Each row was made from one small tree. The marks that hang from a mark follow it in brackets, in the order of their numbers. Every link used is in the known rows. Write each row's tree.
Known rows:
K_253[K_260[K_7[K_543[K_378[K_999[K_991]]]] K_690]]: [2.39 -4.67 2.25 -0.99 -2.65 0.80 1.90 -2.47 -2.21 -1.68 2.39 3.23 -1.46 -5.73 -1.68 -3.35 0.44 -1.17 1.08 -2.83 -2.05 -2.47 -2.22 -6.03 1.45 0.02 0.00 0.36 -3.09 1.31 1.10]
K_378[K_965[K_840] K_999[K_991]]: [1.86 -1.25 -0.99 -1.22 -1.57 -0.50 1.43 -2.49 1.03 -3.59 -2.16 1.43 -5.56 -0.58 -0.55 0.97 -0.04 -1.08 -0.41 -0.18 -2.76 -4.94 -1.36 -5.29 0.36 -1.10 1.46 0.94 2.91 1.83 0.81]
K_7[K_260[K_690] K_543[K_378[K_965 K_999]]]: [2.05 -4.19 0.90 -1.37 3.38 2.89 2.72 -3.01 -2.56 -2.28 1.89 0.78 -4.01 -3.62 -0.21 -1.72 0.17 -0.66 -1.29 -1.18 -3.84 -4.55 -2.01 -5.56 1.74 -0.65 1.80 0.69 -1.28 1.07 1.06]
K_543[K_378[K_965[K_840] K_999]]: [2.12 -1.78 1.02 -0.29 1.30 1.84 1.87 -2.21 -0.59 -3.44 -1.63 1.19 -5.27 -1.52 -0.16 -0.45 -0.84 0.14 -1.58 -0.47 -3.71 -5.10 -0.97 -5.41 0.00 -0.90 1.77 0.53 3.29 1.76 1.10]
K_991[K_999[K_378[K_965]]]: [2.55 -2.05 0.07 -3.10 1.87 -0.15 2.06 -3.17 1.48 -3.78 -1.70 1.97 -2.69 -0.60 -0.06 0.92 -3.68 0.75 -2.55 -1.77 -4.68 -4.28 -1.79 -4.12 -0.32 -1.08 1.74 0.91 2.32 0.26 1.65]
K_690[K_260[K_7]]: [1.98 -2.10 0.01 -3.38 -1.78 3.84 1.50 -2.96 -0.83 -4.42 -2.55 2.20 1.81 -5.06 -0.61 -0.42 0.45 -1.99 0.93 -2.23 -2.37 -2.13 -0.96 -5.50 0.34 1.26 3.18 0.88 0.53 0.82 1.46]
K_543[K_7[K_260] K_378[K_965[K_840] K_999[K_991]]]: [0.82 -2.92 3.33 -0.60 -2.45 -0.89 1.91 -2.36 -1.63 -2.30 0.00 0.31 -5.75 -1.25 -0.30 0.68 -1.56 -1.24 -0.14 2.54 -2.54 -5.71 -1.74 -5.20 -0.31 -1.54 2.17 0.66 2.26 1.94 1.23]
K_543[K_378[K_999[K_991]]]: [2.30 -2.07 1.40 -2.37 -1.35 0.79 1.97 -3.23 -0.48 -3.33 -1.16 1.70 -1.79 -3.54 -0.27 -1.95 -0.44 -1.48 -0.36 -0.17 -3.06 -3.53 -1.90 -4.98 0.29 0.10 1.32 0.60 2.21 0.53 1.79]
K_7[K_260[K_690] K_543[K_378[K_965 K_999[K_991]]]]: [1.88 -4.46 0.45 -1.83 0.31 0.51 2.78 -3.26 -2.12 -2.21 2.64 1.11 -4.80 -3.76 -0.63 -1.79 -0.27 -2.02 -0.29 -0.11 -3.02 -4.34 -2.38 -5.56 1.87 -1.32 1.83 0.38 -1.93 1.05 1.40]
K_690[K_260]: [1.88 -0.95 -0.22 -3.32 1.33 4.06 1.28 -2.85 -0.71 -3.90 -2.24 1.76 2.13 -3.42 -0.24 0.12 0.10 -1.56 0.46 -1.53 -3.23 -2.13 -1.28 -5.00 0.52 1.24 3.62 0.93 1.95 0.68 1.91]
K_260[K_7 K_690]: [2.95 -5.91 2.19 -2.59 -1.64 4.17 1.98 -3.43 -0.39 -2.52 -3.29 2.29 1.66 -4.53 -0.65 -0.93 0.82 -0.66 1.20 -3.34 -1.78 -2.21 -0.95 -5.55 1.65 1.41 0.88 1.31 -3.03 0.57 1.33]
K_7[K_260 K_543[K_378]]: [1.57 -4.47 1.19 -2.35 3.12 4.11 2.16 -2.86 -2.88 -3.14 2.16 0.80 2.52 -5.25 -0.03 -2.84 -0.83 0.01 0.85 -2.09 -3.19 -3.12 -2.11 -4.73 0.27 0.50 3.40 0.81 2.52 0.11 2.04]
K_965[K_378 K_840]: [1.44 -3.91 0.40 -2.73 1.50 3.13 0.56 -2.23 1.32 -3.31 -3.26 1.30 0.32 -0.41 0.22 1.49 -4.15 0.41 0.63 -1.60 -2.99 -3.62 -0.67 -4.29 -1.34 0.49 2.62 1.02 3.14 0.77 2.16]
K_690[K_260[K_7[K_543[K_378[K_965[K_840]]]]]]: [1.57 -2.85 0.46 -1.08 -1.39 2.18 1.40 -1.90 -2.68 -4.05 2.91 1.90 -1.84 -4.55 -0.86 -0.95 -1.54 -1.72 0.92 -1.80 -2.63 -4.05 -0.56 -5.77 0.01 -0.84 4.36 0.19 0.71 2.25 1.28]
K_543[K_378]: [2.45 -3.41 2.65 -2.29 1.67 4.03 2.17 -3.15 -1.09 -2.89 -1.36 1.59 1.84 -3.80 -0.08 -2.14 -0.93 0.14 0.77 -1.68 -3.30 -2.86 -1.48 -4.92 0.46 0.98 2.11 0.75 2.82 0.28 2.20]
K_991[K_999[K_378[K_965[K_840]]]]: [1.98 -2.69 -0.32 -1.72 1.61 -1.06 1.60 -2.83 1.37 -3.59 -2.04 2.02 -3.06 -0.05 -0.15 1.47 -4.32 1.03 -2.13 -1.65 -4.08 -4.76 -1.34 -3.83 -1.24 -1.53 2.59 1.03 2.67 1.02 1.17]
K_253[K_260[K_7[K_543[K_378]] K_690]]: [2.70 -5.72 3.31 -1.12 0.28 3.93 1.82 -2.60 -2.81 -1.61 1.89 3.51 2.14 -6.29 -1.33 -3.15 -0.07 0.45 2.38 -4.29 -2.09 -1.92 -1.93 -5.80 1.57 0.87 0.65 0.60 -2.65 0.89 1.44]
K_7[K_260[K_690] K_543[K_378[K_965[K_840] K_999[K_991]]]]: [1.14 -5.25 0.25 -0.50 0.15 -0.41 2.17 -2.77 -2.36 -2.06 2.38 0.80 -5.20 -3.27 -0.78 -1.31 -1.12 -1.62 -0.02 0.03 -2.46 -5.01 -1.97 -5.28 1.14 -1.55 2.55 0.52 -1.73 1.54 1.08]
K_378[K_999]: [2.50 -1.25 0.25 -2.55 1.71 3.66 1.70 -3.21 0.58 -3.98 -2.94 1.46 -1.06 -2.24 -0.03 -0.25 1.06 0.03 -1.49 -2.09 -3.41 -3.14 -1.28 -5.27 0.49 0.82 1.07 1.07 2.80 0.87 1.26]
K_999[K_378[K_965]]: [2.78 -2.02 0.53 -4.06 1.33 3.51 2.07 -3.17 1.35 -3.18 -2.05 1.79 -2.37 -0.49 0.15 0.33 -3.52 0.03 1.25 -1.16 -4.68 -4.11 -1.57 -4.75 0.31 -0.93 1.83 1.01 2.95 0.68 1.37]

Which tree is each row?
[2.32 -1.89 5.21 -2.03 -0.03 3.40 2.38 -3.18 -0.99 -3.29 -0.78 1.16 -1.29 -1.87 0.11 -0.32 -0.28 -0.17 -1.61 -0.60 -3.33 -3.64 -1.46 -5.30 -0.01 0.47 1.14 1.09 2.48 1.48 1.61]
K_543[K_7 K_378[K_999]]
[2.62 -6.46 2.54 -0.40 -1.10 2.49 2.17 -2.53 -2.16 -2.50 1.91 2.23 -1.80 -4.48 -0.83 -1.41 -1.01 -0.35 1.24 -3.09 -2.05 -4.32 -0.56 -5.68 1.14 -0.72 2.00 0.51 -2.82 1.77 1.05]
K_260[K_7[K_543[K_378[K_965[K_840]]]] K_690]
[1.29 -4.88 0.43 -0.21 3.21 2.04 2.30 -2.44 -2.61 -2.33 1.78 0.73 -4.60 -3.00 -0.44 -1.19 -0.54 -0.29 -1.03 -1.09 -3.25 -5.10 -1.50 -5.37 0.89 -1.08 2.46 0.64 -1.31 1.54 0.77]
K_7[K_260[K_690] K_543[K_378[K_965[K_840] K_999]]]
[2.77 -2.70 0.96 -1.78 -3.92 0.04 2.41 -3.01 -0.82 -3.80 2.91 1.99 -4.95 -4.33 -0.81 -1.58 -0.03 -2.09 -0.28 -1.78 -2.77 -4.60 -1.59 -5.99 1.07 -1.29 0.95 0.19 0.70 1.50 1.01]
K_260[K_7[K_543[K_378[K_965 K_999[K_991]]]]]
[1.57 -2.01 0.01 -2.75 -4.14 0.48 1.87 -2.97 -2.06 -4.50 2.91 2.25 -1.34 -5.98 -0.74 -2.48 -0.08 -3.77 -0.39 -1.22 -2.57 -2.72 -1.23 -5.65 0.28 -0.11 3.26 0.10 -0.28 1.57 1.40]
K_690[K_260[K_7[K_543[K_378[K_999[K_991]]]]]]
[1.74 -5.93 0.45 -2.71 3.44 4.37 2.12 -3.58 -1.99 -2.62 0.52 1.07 2.50 -4.35 -0.39 -1.02 0.45 -0.29 1.25 -3.27 -2.51 -2.50 -2.05 -4.78 1.70 0.97 2.72 1.29 -1.41 0.37 1.43]
K_7[K_260[K_690] K_543]
[2.68 -4.83 2.36 -2.25 -1.09 3.74 2.00 -3.06 -1.83 -3.74 2.21 2.15 2.18 -5.88 -0.35 -2.78 -0.57 -0.33 1.09 -3.76 -2.41 -2.91 -1.45 -5.28 0.62 0.69 2.15 0.70 1.05 0.64 1.65]
K_260[K_7[K_543[K_378]]]
[1.62 -6.11 5.92 -2.23 0.83 4.02 2.54 -3.39 -3.02 -1.23 -0.92 0.86 1.90 -3.74 -0.04 -0.79 -1.05 -0.23 1.28 -0.23 -2.45 -2.91 -1.88 -5.07 1.15 0.94 2.12 1.31 -1.90 0.54 2.00]
K_543[K_7[K_260[K_690]] K_378]
[1.78 -2.96 -0.24 -3.03 -1.72 -0.23 1.41 -3.00 1.36 -2.88 -1.78 1.66 -3.51 -0.04 -0.25 0.85 -4.92 -1.17 2.50 -0.05 -3.54 -4.68 -1.29 -4.29 -0.33 -1.79 2.46 1.18 2.41 1.09 1.38]
K_999[K_378[K_965[K_840]] K_991]
[2.12 -0.69 -0.23 -2.41 -4.24 -0.16 2.09 -2.59 -1.74 -4.33 3.34 2.11 -4.85 -4.92 -1.02 -1.31 -0.37 -3.92 -0.58 -0.67 -3.05 -3.97 -1.46 -6.20 0.85 -1.28 2.98 -0.27 -0.17 1.84 1.11]
K_690[K_260[K_7[K_543[K_378[K_965 K_999[K_991]]]]]]
[1.23 -1.64 -0.73 -1.06 -4.30 -0.91 1.70 -2.13 -1.96 -4.36 3.09 1.69 -5.29 -4.17 -1.09 -0.80 -0.79 -3.58 -0.17 -0.44 -2.60 -4.73 -0.89 -5.96 -0.09 -1.53 3.67 -0.10 -0.01 2.51 0.79]
K_690[K_260[K_7[K_543[K_378[K_965[K_840] K_999[K_991]]]]]]
[1.29 -6.12 5.10 -0.53 0.75 2.61 2.22 -2.56 -2.85 -0.95 -0.81 0.44 -2.12 -1.98 -0.18 0.61 -1.76 -0.07 1.29 0.70 -2.30 -4.71 -1.34 -5.20 0.75 -0.55 2.54 1.12 -1.40 1.67 1.57]
K_543[K_7[K_260[K_690]] K_378[K_965[K_840]]]
[2.03 -3.90 4.91 -1.50 0.78 2.97 3.03 -3.03 -2.09 -1.79 -0.86 0.85 -4.73 -1.91 -0.10 0.35 -0.08 -0.58 -1.35 0.99 -3.23 -4.79 -1.86 -5.71 1.50 -0.47 1.21 0.89 -1.67 1.40 1.12]
K_543[K_7[K_260[K_690]] K_378[K_965 K_999]]
[1.50 -2.47 -0.28 -2.28 1.35 2.50 0.68 -2.14 1.64 -3.81 -3.52 1.14 -2.85 0.21 0.35 1.35 -3.10 0.14 -1.66 -1.10 -3.47 -4.21 -0.73 -4.71 -1.70 0.30 1.80 1.04 3.11 1.28 1.75]
K_965[K_378[K_999] K_840]
[2.29 -2.05 0.70 -2.38 -1.22 3.22 2.13 -2.52 -2.47 -4.13 3.09 2.39 -1.23 -5.33 -0.66 -1.41 -0.79 -2.10 0.66 -1.93 -3.13 -3.40 -1.22 -5.93 0.93 -0.46 3.67 0.04 0.38 1.51 1.47]
K_690[K_260[K_7[K_543[K_378[K_965]]]]]
[1.56 -4.87 5.33 -1.78 0.72 3.38 2.52 -3.40 -2.60 -1.92 -1.36 0.77 -1.24 -3.11 -0.18 -0.77 -0.09 -0.45 -0.99 0.29 -2.81 -3.47 -1.88 -5.29 0.85 0.55 1.54 1.25 -1.93 0.91 1.45]
K_543[K_7[K_260[K_690]] K_378[K_999]]
[2.20 -2.06 -0.28 -3.88 -1.24 0.67 1.30 -2.99 2.08 -3.71 -2.72 1.50 -2.82 -0.35 -0.01 0.74 -2.71 -1.80 -0.92 -0.31 -3.39 -3.90 -1.52 -4.77 -0.50 0.16 1.17 0.66 2.28 0.42 2.03]
K_965[K_378[K_999[K_991]]]
[1.95 -2.95 1.10 -2.72 -1.27 3.61 1.86 -2.91 -2.86 -4.22 2.54 2.36 2.20 -6.35 -0.45 -2.36 -0.75 -2.33 0.83 -2.79 -2.71 -2.27 -1.03 -5.36 0.34 0.76 4.00 0.40 0.07 1.05 1.81]
K_690[K_260[K_7[K_543[K_378]]]]
[1.78 -1.53 0.38 -2.42 -1.18 3.09 1.88 -2.77 -2.39 -4.64 2.19 1.96 -0.71 -5.69 -0.40 -2.36 0.30 -2.51 -1.43 -2.36 -3.03 -2.78 -1.13 -5.79 0.06 0.49 3.20 0.15 0.06 1.62 1.21]
K_690[K_260[K_7[K_543[K_378[K_999]]]]]
[1.22 -4.74 4.46 -0.02 0.72 1.85 2.30 -2.52 -2.52 -1.68 -1.09 0.45 -5.15 -1.27 -0.26 0.61 -0.84 -0.17 -1.15 0.96 -2.64 -5.28 -1.40 -5.51 0.66 -0.84 1.78 1.03 -1.42 2.01 0.91]
K_543[K_7[K_260[K_690]] K_378[K_965[K_840] K_999]]
[2.15 -0.77 0.08 -2.15 -1.25 2.42 2.09 -2.54 -2.10 -4.65 2.72 2.09 -4.20 -4.67 -0.70 -1.15 0.04 -2.49 -1.79 -1.73 -3.60 -3.94 -0.98 -6.26 0.69 -0.74 3.00 0.04 0.29 1.98 0.89]
K_690[K_260[K_7[K_543[K_378[K_965 K_999]]]]]
[2.74 -0.65 -0.56 -2.52 -1.32 0.73 2.15 -3.06 1.31 -3.38 -1.94 1.72 -5.28 -1.29 -0.52 0.63 0.73 -1.48 -0.60 -0.20 -3.19 -4.32 -1.84 -5.71 1.18 -0.99 0.84 0.77 2.58 1.14 1.21]
K_378[K_965 K_999[K_991]]
[2.55 -1.45 0.58 -1.92 -0.51 0.48 2.41 -3.03 -0.69 -3.63 3.19 1.69 -4.82 -2.62 -0.59 -1.42 -0.44 -1.59 -0.74 -0.65 -3.64 -4.55 -2.14 -5.51 1.02 -1.46 1.39 0.33 2.44 1.34 1.34]
K_7[K_543[K_378[K_965 K_999[K_991]]]]
[0.89 -2.77 3.58 -0.40 0.41 1.83 1.95 -2.18 -1.88 -2.60 -0.72 0.00 -4.99 -1.11 -0.01 0.56 -1.10 0.11 -1.14 1.13 -3.08 -5.61 -1.49 -5.48 -0.60 -1.08 2.23 0.94 2.69 1.91 0.94]
K_543[K_7[K_260] K_378[K_965[K_840] K_999]]
[2.69 -4.55 2.70 -0.88 0.38 3.28 2.14 -2.40 -2.51 -1.80 1.78 3.11 -0.93 -5.56 -1.29 -3.20 0.76 0.07 0.05 -3.70 -2.53 -2.39 -1.91 -6.10 1.37 0.62 -0.02 0.52 -2.67 1.47 0.76]
K_253[K_260[K_7[K_543[K_378[K_999]]] K_690]]
[1.68 -4.94 1.15 -1.87 3.43 3.07 2.53 -3.37 -2.79 -2.49 1.54 0.85 -0.60 -4.68 -0.22 -3.07 0.30 -0.56 -1.10 -1.89 -3.33 -3.12 -1.98 -5.06 1.11 0.38 2.09 0.91 -1.53 0.65 1.30]
K_7[K_260[K_690] K_543[K_378[K_999]]]
